What can hang from each mark
paran: fuza
pila: fuza nosizi
feralan: fuza
sitiv: gemas
gemas: nosizi sitiv
nosizi: gemas pila
zeseg: vunip
fuza: feko feralan paran pila
vunip: fono zeseg
feko: fuza zeseg

Each row was made from one small tree. Brackets hold a mark, then the marks that hang from it, in alphabetical order. Every link used is in the known rows. Write each row's tree.
Known rows
{gemas {nosizi {pila fuza}} sitiv}: [  8 -42 -19  21 -16  -3 -43   2  16  18 -14 -52 -56  30 -27 -31 -33 -24
 -34   4 -17  21  17  32 -22 -25  11   6 -23  17 -15 -14  37]
{nosizi gemas {pila fuza}}: [  5 -30  -5  20   6 -11 -10  -7 -17 -11   7  -5 -14  30  11  37 -16 -20
 -57   4 -38   1  29  39   2 -35  28 -27  -7  43 -53  21  29]
{vunip zeseg}: [  8 -39  -5   0   7 -10 -19 -37 -19  -7  -6 -48  15 -22 -16  43 -20 -24
 -66   2  15   6  -3  27  -2 -46  21 -23  -9  40  -8  10  12]
{feralan {fuza feko paran pila}}: [-10   5  -7  -9  18 -11 -36  23  23 -16  28  33  -2   1  13  -6 -24  13
 -17  28  11  21 -20   8 -23   2  12 -28  45   2 -12  22  -3]
{fuza feko {pila {nosizi gemas}}}: [-15   6  -3   8  11 -42  -8   5  -5 -18  36 -29  17  -1 -50   7   7  -5
  -3  15  30  -3 -11  23   9 -32  46 -26  65  -3   0  30 -14]
{nosizi {gemas sitiv} {pila {fuza feralan}}}: [-10 -12  12  18  -2  19  -8  -2 -13 -10  16 -21 -36  61 -39 -19 -18 -32
 -24  18  -3  -9   9  36  -5 -23  15 -28  -7  30 -34  -4  37]
{vunip fono}: [ 10 -32 -26  -5   1 -16 -16 -47 -18 -19   6 -51   6 -20   5  23 -12 -16
 -45  18  15   4   5  26   3 -32  47  -6  25  47  -9  -7   8]
{pila fuza {nosizi gemas}}: [  0 -33   3  -6   7   1 -10 -18 -27   6 -18 -43   7  13 -32  37  23 -20
 -43   9 -10 -18  11  40   9 -11  25 -30  28  41 -28  11   7]
{fuza feralan pila}: [-17 -15   8 -13  -2 -25 -32  -7 -10 -16  44   7 -34  19 -40  -7  -6 -10
 -22   4  23  -9 -24  13   9 -33  32 -35  16  10  -7  -7   4]
{gemas nosizi}: [ 18 -53 -22  10 -20 -23 -43 -30   9  10  -1 -58 -13   4 -34   6  -5  -5
 -44  11 -17   4   8  25   0 -30  28  -3  -6  30  -2   0   0]
{pila {fuza feko feralan paran} nosizi}: [-15  27   5 -50  36  29  16  22 -24  26  15  -1 -12  29 -27 -23  39  33
   1  36  32 -17 -31   4 -11  34 -37 -31  54  -2  -3  -2  -1]
{nosizi {gemas sitiv} {pila {fuza feko}}}: [ -3  -9   4  35  -6  11  -8  -1   8  -7  11 -31 -16  37 -20 -16 -24 -10
 -27  28  -4  15  12  35 -15 -20  30 -13  15  13 -29  21  20]
{pila {fuza paran} {nosizi gemas}}: [ -3  -6   4 -29  26  24  -1  -8 -26  20 -15 -18   7  32  -8  23  11  -5
 -25  19  -8 -30   1  26  -5   3   5 -28  12  34 -36  20  14]
{vunip fono zeseg}: [  7 -26 -15 -10  13 -25   0 -55 -31 -24  -8 -70  27 -39  14  32 -30 -35
 -60  -5  31  18  10  19 -11 -48  35 -23  16  42  -3  -1  20]
{sitiv {gemas {nosizi {pila {fuza feralan}}}}}: [ 14 -29  -4 -19  20 -33  -7  25 -17   8  19   0 -50  44  -3 -40  -2 -10
 -51  16 -33  20  33  27 -18  -4  -3 -32 -21   4 -23 -14  23]
{nosizi gemas}: [  6 -39  -2  17  -9  -6 -19 -36 -11 -14  12 -36  15  10 -27  43  -7 -14
 -47  20 -10 -17   6  41  11 -37  49 -22  -4  48 -26  27   1]
{sitiv {gemas {nosizi pila}}}: [ 28 -48 -29  10  16 -61 -24   3   3   0  19 -14 -17  12   2  -7 -29  -7
 -67  28 -38  27  29  42  -6 -32  37   1 -35  17 -24  10   5]
{paran {fuza {feko zeseg} feralan pila}}: [-23  14  20 -18 -13 -13 -32  17  22 -16  49  36 -22 -12 -21 -67 -11  -4
  -3 -13  53  18 -38  11 -16  -1  -8 -64  27   0 -11  -9  11]
{fuza feko paran {pila nosizi}}: [-14  21  -7 -26  33 -17 -16  19   1   7  32   2  -2   0 -22 -17   0  27
   3  29  45  -3 -39   7   2  -7  15 -19  52 -15   2  19 -11]
{paran fuza}: [ -9 -58 -13  11  -2 -27 -31 -41   0  -5 -15  -9   7 -19   4  22 -12 -21
 -44  12  -6  -9 -17  38   6 -22  11 -23 -11  51 -29  -3  11]
{feralan {fuza feko paran}}: [  4  -5 -15 -13  17  14 -27   7  15  -4  12  12  17  -5  15  15  -7  18
 -36  48   3  11 -17  23 -20  15  -5 -15  30  27 -16  26 -14]
{gemas {nosizi pila}}: [ 18 -31 -33  23  -1 -40 -30  -7  11   1  14 -31 -27   6 -18  22 -26 -11
 -49  11 -22  14  20  36   5 -45  17  12 -14  35 -16   9  15]
{feko fuza}: [ -7 -47 -13  14  -3   5 -57 -14   1  -9  10 -12   5   8   3  45  -5 -10
 -46   6  -4   5   2  26  -1 -28  15 -22 -36  62  -8  20  16]
{pila {fuza paran}}: [  4 -28   4 -32   7  39 -21  -7 -14  23 -12   1 -20  30  23   9  -5  13
 -44  21 -12 -10  -8  17 -15   1   1 -26 -14  35 -37   2  19]
{sitiv {gemas {nosizi {pila {fuza paran}}}}}: [ 21 -28 -10 -20  32 -16 -16  23  -1  23   3  14 -38  44  44 -34 -37   3
 -52  24 -54  26  29  22 -28  -1  -1 -18 -45   2 -41   5  29]
{sitiv gemas}: [ 20 -59  -6 -12  13 -20 -28 -18 -18   1  12 -12   5   4  13  14  -2  -4
 -79  42 -13   8   3  40   5 -21  53 -20 -29  27 -25   8 -19]
{gemas sitiv}: [  3 -49 -15  14 -16   9 -45 -34   5   8  -4 -52 -14   6 -38  -2 -20 -10
 -42  31  22  -4 -17  41   5 -25  44   3 -18  35  -5  -2  -3]
{feko {fuza feralan paran} {zeseg vunip}}: [  2  -4  -2 -20   0  51 -35   0  21  -9  29  22  -3  17   8 -24  -5   5
 -10 -23  23 -14 -11  18 -10  22 -39 -44 -82  38  -5  36   9]
{nosizi gemas {pila {fuza feralan paran}}}: [-10  10  12 -12  29  20  15   3 -24  -5  26  28 -27  65   8   7 -15  -4
 -22  25 -16 -22   8  21  -6  -8 -19 -41 -10  36 -55  15  39]

Which tree is each row?
[  0   3 -10 -25  16  10 -10  18   0  15  13   6 -55  52  -1 -29 -14   2
 -18  13 -24  -3   6   7 -20  -3 -41 -21 -11  14 -31  -9  40] : {gemas {nosizi {pila {fuza feralan paran}}}}
[ 15  33   2 -25  20  43 -23  41  15  13  28  37 -27  20  39 -20 -12  34
 -47   9   8  30  -8  20 -30   9 -20 -29  -8  21 -42  20  22] : {nosizi {pila {fuza {feko zeseg} paran}}}
[  8 -19 -16  27 -18  -8 -28  13  28  14  -2 -52 -49  27 -27 -56 -21  -4
 -16  21  -4  41  11  22 -24 -11   5   6  12  -9  -2  -6  26] : {gemas {nosizi {pila {fuza feko}}} sitiv}
[  3  31  10 -28  -3  20 -48  30  28   4  48  32 -18   5   0 -41 -20  27
 -22   7  36  22 -32   7 -21  -6  20 -37   9  -5 -15  23  -4] : {fuza {feko zeseg} paran pila}
[ 14 -35 -32  36 -13 -26 -43  -9  25   9   2 -59 -42  13 -44 -11 -43 -20
 -35  20 -11  14   6  39  -5 -39  26  17 -27  24  -6  -2  15] : {gemas {nosizi pila} sitiv}
[-12 -10  -7   6  12 -39 -19 -10 -16 -15  22 -28   5   4 -51  27  -4 -25
 -21   1  10 -17  -3  34  17 -43  55 -24  38  20 -10  24  -1] : {fuza {pila {nosizi gemas}}}
[ -8  15  17 -43  10  42   2   9 -13  16  24  13 -20  44  -1 -33  21  35
  -9  40  18  -6 -27  -3 -19  22 -22 -36  29   5 -16   0   9] : {pila {fuza feko feralan paran}}
[ 16  17 -11 -24   7  41 -43  25  33   3  24  26  11 -18  21  -5  -6  25
 -47  29  20  26 -18  30 -30  25 -11 -31  15  27 -23  22 -13] : {feralan {fuza {feko zeseg} paran}}
[ 31 -14 -34  -5 -21 -10  -3 -28  16 -24  21 -47  21 -46  11 -34   2   3
 -25 -18  39  26   6  27  -5   6  31 -18  15  14   9  21 -19] : {fuza {feko {zeseg {vunip fono}}}}
[  9  -8  -3  20   8  -8   2   5 -10 -11  23 -12  -3  26   6  16  -5   0
 -41  20 -20  16  18  31  -6 -23  20 -22  27  24 -36  31  20] : {nosizi gemas {pila {fuza feko}}}
[-29  16  11 -25  11   4 -62  42   7 -11  50  19 -19   4 -44  -6   8 -25
 -12 -31  56   4 -24  13  -6 -11  -6 -53  -2  30   9   7  12] : {feko {fuza feralan {pila nosizi}} zeseg}
[ -8  33   7 -26  34  23  14  33  -8   9  39  33 -34  48  12 -21   0  30
 -15  35   7   3 -16   7 -17   9 -38 -28  21   3 -27   8  24] : {nosizi {pila {fuza feko feralan paran}}}
[ 13 -39 -24   8  -3 -22 -26   2   5   9  -5 -28 -42  22  -4   0 -13 -13
 -50  -7 -34  22  28  27 -13 -30   6  -7 -10  29 -26  -6  34] : {gemas {nosizi {pila fuza}}}
[ -2  -7   3  12  16  29 -15  -4   0   5  -2 -10 -27  57   8  -9 -51 -13
 -26  26 -21 -10   4  31 -19 -18  12 -18 -33  32 -48  19  38] : {nosizi {gemas sitiv} {pila {fuza paran}}}
[ -1 -14  -7 -18   9   6  -4  10 -13  16  -4 -32   2  -3 -25   7  39  17
 -29  21  22   9 -10  24  -2   6   3 -15  58  12   1   2 -10] : {pila {fuza feko} nosizi}
[-20   9  12 -14  -2 -21 -17   8  -3 -23  56   5 -19  20 -40 -28   6  10
  -3  22  38   5 -33   2   1 -23  28 -34  49 -12   8   5  -8] : {fuza feko feralan pila}
[  3  -8   8 -30   8  35 -10  -1  -2  20   4  -3 -12  26  22 -16   3  35
 -23  32   1   3 -19   6 -22  12  -4 -24  14   9 -24  15   7] : {pila {fuza feko paran}}
[-13  13  14 -43  31  30  17  -2 -35  17   4 -11  -7  47 -29   4  24  -1
  -8  23  12 -43  -8  19  -4  14 -17 -47  24  29 -30   7  15] : {pila {fuza feralan paran} {nosizi gemas}}
[ 25 -50 -12  -4  14 -41 -21  13  -4  11  -1 -11 -35  26  21 -22 -15 -12
 -66  14 -49  36  40  36 -17 -18  23 -18 -34   8 -31  -5  24] : {sitiv {gemas {nosizi {pila fuza}}}}
[-21 -15  18  -7   1  20  -7  -7 -25  10  -5 -59 -16  40 -72 -18  18 -26
  -5  20  26 -32  -7  31  -5   3  12 -32  27  27 -10 -12  12] : {pila {fuza feralan} {nosizi {gemas sitiv}}}
[ 33 -11 -40   1 -13 -10 -13 -17  25 -38  14 -28  35 -59  24 -21   0  -8
 -39 -17  27  39  19  36 -19  23  13 -19  30  21   9  19 -20] : {feralan {fuza {feko {zeseg {vunip fono}}}}}
[-30  -4  -2  17  11 -58  -2  -7   4 -20  15  -6  22 -15 -32 -10  -4 -18
   9  -2  28  -6 -18  25   7 -18  17 -42  63   1 -11  23   4] : {paran {fuza feko {pila {nosizi gemas}}}}
[  2 -27 -14  46   2 -10 -21 -23   4 -11  16 -38  -8  27 -29  21 -45 -26
 -38  30  -9  -6   9  51   7 -49  50  -1 -26  40 -31  22  17] : {nosizi {gemas sitiv} pila}
[-24   2   3   4  17   1 -25  -4   3   5  13 -25  -9  27 -58 -18 -37 -17
   7  27  29 -28 -26  24   0 -21  44 -15   8   3 -12  18  10] : {fuza paran {pila {nosizi {gemas sitiv}}}}
[ 30 -27  -3 -10 -25  25 -19   0  16   3   4 -20  -2  -9   2 -38  27  15
 -38 -29  12  21   5  29 -10  23   2 -25 -14   4 -10  24 -12] : {pila {fuza {feko {zeseg vunip}}}}
[ 34 -24 -16   4 -27   7 -21 -12  26 -10  24 -27  15 -27 -11 -26  10  24
 -39 -11  24  14  -7  39   5   6  18 -17 -18   5   2  33 -33] : {fuza {feko {zeseg vunip}}}
[ -8   0   9 -18 -14   5 -21   2  19  -6  32  15  -3 -16 -19 -40  12   2
 -22   5  42   8 -34  25 -11  17 -24 -50  13  26 -19  -4   1] : {paran {fuza {feko zeseg} feralan}}
[ -9  -8   5 -13  16  36 -13  -5 -10  26 -21 -47 -10  37 -31  -8 -10  -8
 -11  30   9 -30  -9  28 -14   6   9 -23   3  26 -24   9  15] : {pila {fuza paran} {nosizi {gemas sitiv}}}
[ -4 -28 -11  19   2  -6 -19 -31 -10   3  -3 -73  12   6 -70  17  -6 -27
 -26  32  18 -23  -9  51   9 -27  49  -3  10  33  -5  11  -7] : {pila {nosizi {gemas sitiv}}}
[  3 -20  -2  -2 -27  -5  -3 -18  27 -17  24   1   8 -27 -10 -58  12   7
  -2 -24  37  -4 -23  31   2  29 -31 -46 -13   5  -7  13 -12] : {paran {fuza {feko {zeseg vunip}} feralan}}
[-35  -7  13  -3  -2 -41 -19   0  11 -25  39  25 -12   3 -23 -44  -3  -6
   6   7  36   1 -40   3  -4  -7  -4 -49  42  -7  -9  -4   9] : {paran {fuza feko feralan pila}}
[-17 -17   3  -4  -1 -14  -3 -20   3 -11  21  -1   2  -3 -18 -24  11   5
  -9  28  25  -6 -30  17  -2   1 -18 -40  35  20  -9  -5   3] : {paran {fuza feko feralan}}
[-38   0  14 -22  18  20 -47  17   3 -14  46  41 -30  50  -1 -12 -23  -2
   4   4  26  -9 -27  -6  -8 -17  -8 -52 -25  25  -5  18  29] : {feko {fuza feralan paran pila}}
[ 29  -3 -23 -10  -4  29 -22  13  43 -10  15  12  25 -26  27 -19  -3  23
 -33   0  13  18  -9  38 -19  40 -16 -21 -16  15 -13  41 -25] : {feralan {fuza {feko {zeseg vunip}} paran}}
[ 22  19  -6 -31  -6  34   2   0  20   0  42   8   2   3  -9 -55  17  41
  -6   6  39  -9 -26  19  -4  37 -23 -34 -24  -3  -3  31 -23] : {fuza {feko {zeseg vunip}} feralan paran}
[ -1  11  -5 -41  32  24  -2  17 -11  29  -6 -15  -1  12  -4   0  26  33
 -12  31  21  -1 -22  12 -12  21 -12 -14  42   8 -10  10   1] : {pila {fuza feko paran} nosizi}
[-24  20  25 -32   8  44 -70  37  20 -11  53  58 -32  33   5 -27 -25  -2
  -9 -20  37   3 -30  -2 -24  -5 -14 -65 -45  29 -14  13  30] : {feko {fuza feralan paran pila} zeseg}
[  1  -7   1 -21   1  59 -68   9  22   6  19  24  -5  14  26  16 -22   6
 -45  -4   9   4 -14  19 -24  -2  -7 -41 -65  59 -22  27  18] : {feko {fuza paran} zeseg}
